Each row was made from one walk, in order. Every step used is in the known rows, and no mark comes twice. Write each row's walk.
Known rows
rugik > lufam: [ -1   7   5 -10  -1 -18  26   6  -8   1  25  15  -9   4  22 -60   9  22
  -1  33   6   7  11  11 -17 -24  49  16 -16  23  -4  14]
budaf > dereli > lufe: [  3  26  10  10   8 -27  -6 -58  26 -45  18  -9  -7 -10 -40 -70  -3  13
  45   2 -18  33 -34  17 -30 -35 -35  43  48  65 -36   3]
budaf > dereli > seno > lufam > rugik: [ 11 -15 -39  44   7  10 -32 -47   3 -40 -42 -24 -33 -18 -45  18  19 -43
   2   0  21  -3  21 -26 -41   4 -54  12   2  42 -29  -6]
siko > puga > seno > dereli: [ 16 -29  -7  -3  -2 -30  33   9   0  13   0  -1  12 -18  -5 -17 -42  -3
 -26  33  12  21 -24 -16  19 -58 -20  17 -32 -51 -42 -78]
furu > puga > siko: [ 27  50  20   3 -42 -26 -20   4 -32  48  15  15  11 -17  28  30 -17 -17
 -15 -43  57  10 -58  13  18  32  12  -5  37   1 -10 -17]
siko > puga: [ 52  -1   5  13 -28 -21  11  13   2  16  13  23 -15 -24   9 -76  -1  23
   3  24  27  11 -26 -25  25  -3  39  30 -23 -23  -4 -69]
budaf > dereli > rugik > lufam > furu: [-17  28  29  -2  59 -28  -2  15  64 -82   8  33  -6  21 -13  -6  18  17
  60 -26 -21   1   1 -13 -29  20  43  -5   0   6   0  69]
siko > puga > seno > lufam > rugik: [  5 -89   8  25 -41  36  26 -33 -18  -3 -30 -36 -22 -22  35 -35 -81 -18
 -38  26 -35 -17  23  -8  31 -37   9  -2 -11 -25  16 -77]
lufam > seno > dereli: [ 11  23 -31 -11   9 -50  10  11 -29  26 -24 -10  23   5 -21 -31   8 -49
  34  16   1   3 -11  19 -12 -20 -39  59 -10  10 -55 -41]
lufam > rugik > dereli > lufe: [ -9  -4  18 -14  16   6   3 -42   5 -47  47   3 -18  -1   2 -27   8   2
  31  33 -65 -20  35  56  15 -15   9 -26  51  72  18 -17]
rugik > lufam > furu > puga: [  9   7  31 -16 -12  -4 -21  32  -4  14  17  22  15  20  21 -39  -7  42
  13 -12  23 -10   0 -56  -4  57  13 -16   5   6  33  63]
siko > puga > seno > lufam > rugik > dereli: [-32 -87  20  15 -12  10  22 -23  -2 -30   4 -24 -12 -24  34  22 -54   2
 -45  49 -57 -34  49   4  42 -18  15 -40  -5 -22  17 -73]
rugik > dereli > seno > lufam: [-20   7 -31  32  13  23  -1  -1   2  14  12 -16   0 -14 -30  65  71  12
 -37  -8  15 -17  34  -5 -17   8 -20 -18 -23 -12  13  -4]
lufam > rugik: [ 44 -11 -19  16 -29  20  -2 -31 -35  -1   3  10 -22  -9   8 -43  -7 -29
  15  33  -3  -4  12  21  33  -4  39  16  15  34  -3 -38]
seno > lufam > furu: [ 35   2 -10  54 -38  40  15   6  -9  12  20 -20   4   3 -14 -41 -17  19
  20 -51 -17 -24  32 -29  39  -3  15  26  18 -47  28  27]
furu > puga > seno > lufam > rugik > dereli: [-66 -71   6  -8 -21  47 -24 -41 -32   2 -11 -40  12 -23  27  85 -56 -16
 -62  46 -32 -34  29  10  27  11 -30 -53  28  11  33 -16]
budaf > dereli > seno: [ 31  47 -31  40  21 -13 -32 -43  20 -13 -21  19  -6  -9 -47  12  67  -7
  11   1  64  33 -34 -24 -59  11 -44  29 -22  36 -41 -20]
budaf > dereli: [ 16  35 -14  35  -4 -28 -11 -34   9 -24  10   7 -11 -21 -32 -39  10  -3
  26  35  28  28 -28   2  -5  -8  -7  45  21  27 -48 -24]
dereli > rugik > lufam > furu: [  1  12  25 -20  29  20  25  32  32 -32  19  33   5  33  12 -19  21  25
  38 -52 -31 -15  15  -5  -2  18  80 -21 -24 -19  40  66]
puga > siko: [ 51  58   5  36 -28 -24  17 -11 -26  24  34  16   2  -5  30 -13 -10 -18
   4 -50  26   8 -30  44  26  -9  51  17  19  -8 -19 -34]
lerod > puga: [ 27  29  12  -4 -57  14   7  16  -7  49  11   6 -38 -40 -21 -15  17   8
  -9  55   8  25 -39  29   8  -8  12  25 -28  -3  23 -10]
rugik > dereli: [ -1  30  -6  18   3  -4   2  -5  -5   4  55  19   8 -20 -10   9  36  24
  -7  41   2  -5   9  29  27   1  35  -5   5  10   3 -27]
seno > lufam > furu > puga: [ 21  -9   3  25 -48  39 -27  17 -23  37   6 -25  10  -5 -11 -12 -26  21
   0 -44  13 -24   5 -62  37  49 -16  10  29 -38  42  43]
siko > puga > seno: [ 28 -32  16  17 -23   8  27 -28  -4  18  -8   7   5 -11  28 -50 -32  23
 -33  21   4  18 -29 -14  20 -31  25  14 -35 -30   9 -82]
budaf > dereli > rugik > lufam > furu > puga: [-31  24  43 -36  43 -33 -44  31  62 -60 -13  32   7  16  -7  21  10  29
  44 -22  13   3 -29 -54 -33  59  10 -30  11  14   9  86]
furu > puga > seno > lufam > rugik: [-30 -80  -2  -4 -46  62 -20 -47 -51  25 -48 -48   1 -17  26  26 -89 -32
 -49  25 -13 -18   8   2  20  -3 -37 -13  24   6  24 -12]
lerod > puga > furu: [ 34  34  34  19 -58  26 -12  13  -2  54 -14  16 -10 -16  -8   2  56  33
 -53  57 -25  19 -11  59 -15  -7  -4 -13 -36 -19  26  72]
lufam > seno: [ 28  20 -11  13 -14 -12   4 -26 -32  28 -26  -3  14   9  10 -66  14 -27
  25  10 -10  -8 -24  14 -14   8   2  51  -8  32  -2 -37]
dereli > budaf: [ 46  39 -34  22 -17   4  -5 -14   0  22  18  10 -25  12  25 -17  40   6
   5 -36  46  37  -9  18  28  15  12  11  40  18   0 -36]
rugik > dereli > budaf: [  8  44 -23  18   9 -13 -16  -5  15   3  47  22 -10   4  20  34  60  24
  -1  -9  28  22  20  35  36  30  15 -28  44  19   6 -37]
lufam > rugik > dereli: [  2  -4 -10  17   0   1  -8 -13 -16 -27  40  19 -13 -12   3  11  13 -15
  13  60 -21 -20  40  43  34   7  42 -26  18  38   8 -44]
furu > puga: [ 20  11  -5 -11 -45  -1 -30   7 -27  44   0   9   9 -15  -8 -19   3  11
 -16  28  56   9 -46 -13  18  30  -5  11  11  10   7 -13]
seno > lufam > furu > puga > siko: [  32   36   25   43  -52    8  -15   29  -23   34   15  -18   19    3
   29   20  -47   -3   -1 -108   16  -27   -6  -28   36   51    0  -15
   55  -57   28   32]

Which walk is each row?
[-26 -32 -11  27  -8  16   4  -7 -21 -22  31 -22 -22 -22   1  17  -8 -16
  -6  43 -35 -38  66  31  37 -13  22 -20  31   9   5 -15]  seno > lufam > rugik > dereli
[ 12   1 -38  33 -13  43   4 -17 -21  37 -13 -22 -11 -10 -29   4  43   0
 -34 -33  37  -4   7 -16 -25 -10 -25  28 -29 -13   4  -5]  dereli > seno > lufam
[ 10 -35 -28  26 -45  32  13 -22 -44   0  -8 -29 -35 -18   2 -32 -41 -31
  -4  18 -17 -24  51  17  35 -20  20  23  23  12   3 -23]  seno > lufam > rugik
[-47  20  14 -29  54 -44   4   4  53 -64  -3  23 -19  -4 -14   4  23   5
  32  28   1  20 -28  17 -45 -10  38  -1  -7  33 -32  39]  budaf > dereli > rugik > lufam
[ 54   0  32  38 -33 -11  -3   6  10  23  -9  30   6  -2  14 -60  40  52
 -41  29  -6   8   9  -6   2  -1  21  -2 -28 -43   0   7]  siko > puga > furu
[-31   9  15 -66  47 -29 -11  84  29 -19   5  25  13  23 -18  40   8  13
  24 -30  10 -10  -6 -44  -7  32  10 -37  -7 -26   3  82]  seno > dereli > rugik > lufam > furu > puga
[-17   0  37 -48  16   8 -17  50  25 -10   0  31  11  24  13  11  11  32
  18 -37   6 -15 -15 -37  -9  64  49 -37  -3  -7  51  88]  dereli > rugik > lufam > furu > puga
[-41 -26  45 -53  27  38  -2   4  20 -13 -23  13  43  30  37  47 -29  25
 -16 -43 -22 -10 -26 -24 -10  38  35 -47 -22 -18  67  72]  dereli > rugik > lufam > furu > puga > seno
[ 24 -11  18  17 -30  52 -20 -35 -17  33 -14   2  41  14  16   9 -37  21
 -16 -25   2  -3 -31 -33  30  44 -14  -6   5 -27  55   5]  lufam > furu > puga > seno
[-37 -14  13 -37  59   0  41  30  27 -37   4  12  31  41   2  44 -20   2
  12 -36 -50  -5  14  10  -8 -37  20 -25 -35 -40   6  53]  puga > seno > dereli > rugik > lufam > furu
[ 22 -25 -45  33 -12  49  -9 -30 -30  12 -31 -22 -31  -5 -19  11  21 -36
 -17 -15  10 -20  37 -16 -20   1 -15   4 -14  21   9 -16]  dereli > seno > lufam > rugik
[-19 -24  43 -16  -5  29 -13 -10  -8  13  -1   9  44  28  42   1 -43  39
 -16 -11  -7  -7  -4 -41 -12  27   2 -30 -15  -6  45  45]  rugik > lufam > furu > puga > seno
[-34   3  19 -70  51 -67  31  10  -7 -14 -13 -24  15  40   3 -78 -11 -15
  56   0 -53   0   9  25 -73 -61 -55  34   0  69 -48  23]  rugik > lufam > seno > dereli > lufe
[-52 -47  23 -66  59 -44  51  46  40 -30 -19  11   3   1  17  20 -32   8
 -24  24 -15  14 -20   5 -22 -58  24 -25 -62 -48 -25 -15]  siko > puga > seno > dereli > rugik > lufam
[-44   2 -10 -65  49 -41  35  61  22 -23   6  17  -7  12 -21  21  21  -9
   7  15   3   7   0  33 -23 -45  41  -5 -28  -9 -37  35]  seno > dereli > rugik > lufam
[-10   2  -4 -19 -26   7  28  16 -11  41 -11 -17  -7 -34 -34  52 -25 -15
 -38  55 -11  33 -45  41   0 -59 -50   9 -39 -32 -16 -24]  lerod > puga > seno > dereli
[-30 -25   6 -56   0   1  -5 -33 -14  20 -11 -33  29   0 -24   5 -50   1
 -20   1 -14  27 -48   9 -19 -50 -95   4  27  17 -18   5]  furu > puga > seno > dereli > lufe
[ 31 -49  26  50 -26  40  31 -16   9   3  -6 -27  12  -3  24 -36 -61  33
 -18 -49 -36 -18  18 -53  35 -17   8   5 -19 -86  44 -28]  siko > puga > seno > lufam > furu
[ 11  12 -26  18  22  16 -26 -28  -9 -16  13  31  -8  -1 -14  53  70 -16
 -10  25  11 -18  33  12  -5  35   5 -40 -19  48  15 -37]  lufam > rugik > dereli > seno
[ 28   1 -10  29 -24  54 -48   4 -10  41 -25 -14  10   7 -26  28  28  21
 -18 -79  46 -20  -2 -83 -17  70 -53 -10  -6 -34  49  50]  dereli > seno > lufam > furu > puga
[-12 -19 -33  21   1  18 -20  -9   3 -23  27 -20 -45  -2  30  47  14 -15
  -4  -6 -11 -13  73  27  44  22   6 -44  70  27  13 -34]  seno > lufam > rugik > dereli > budaf
[-14  15   2 -38  53 -26  28  67  35 -39  19  27   3  30 -25  10  12   4
  37 -35 -22 -10  19  -7  -1 -12  35 -12 -23 -33 -13  65]  seno > dereli > rugik > lufam > furu
[-34 -48  -2  -6 -49  52   1 -35 -39  52 -33 -50  23 -21  14  21 -63   5
 -66   1  11  -4 -21  -8  12  -6 -34   5   8 -22  25  -1]  furu > puga > seno > lufam
[ -5  18 -36 -33  28 -15  19  38   4  -2   1  12  -5  -7 -42  30  28 -25
  10   1  16  13 -19  30  18 -30  21  16 -10 -27 -33  -7]  seno > dereli > rugik
[ -9  28 -11   0  25 -21  -8 -13  42 -45 -13  18 -13 -17 -36  19  28 -13
  30   5  15  24 -48  29  -9  -2  22  21   9  15 -30   0]  budaf > dereli > rugik
[-28 -21  20 -27  23 -12  -4  28  -4   9  -6   0  46  33  13  21 -55  20
 -16  -5  -4  -2  -1 -50 -13  -1 -42 -30 -10 -26  -3  46]  rugik > lufam > furu > puga > seno > dereli
[ 25  41 -45  -9  21 -48  -9  15  -5  24 -24  -3   0  34  17  -5  31 -48
  30 -30  29  28  -3  14  -3   4 -56  30  32  24 -52 -48]  lufam > seno > dereli > budaf
[ 32  42 -56   3   5 -36  -9  21   1  17  19  10 -21  15  -7   7  36 -13
   7 -23  52  45  -6   7  29 -15 -33  16  37  -1 -44 -39]  seno > dereli > budaf
[-56 -52  24  -8 -31  55   8 -16 -14  -1  -1 -43 -26 -45   0  93 -45 -17
 -54  70 -74 -28  37  56  20 -33  -6 -48 -10  -2  45 -16]  lerod > puga > seno > lufam > rugik > dereli
[-12  32 -21 -39  47 -77   5  33   5   3 -17  -2  -1  55  40 -28  28 -33
  33 -18  17  25  22  12 -40  -1 -40  11  17  43 -51  -6]  rugik > lufam > seno > dereli > budaf
[ 32  27 -21  80  18  20 -28 -33  32 -29 -11 -15  -2   4 -57  13  41  12
  26 -69  21  -4  10 -72 -33  24 -56  22  -6 -18  -5  35]  budaf > dereli > seno > lufam > furu
[-26  10  -3 -41  37 -74  27  39 -19   5 -17  -2  16  31  10 -55   2 -35
  29  38  -8  -3  20  10 -47 -31 -26  31 -30  27 -58  -6]  rugik > lufam > seno > dereli
[-51  22  18 -43  65 -58  -5  -4  43 -56 -45  14   3  16   6 -17  25 -32
  56  21 -18   3 -27  28 -80  11  12  21 -19  62 -35  25]  budaf > dereli > rugik > lufam > seno
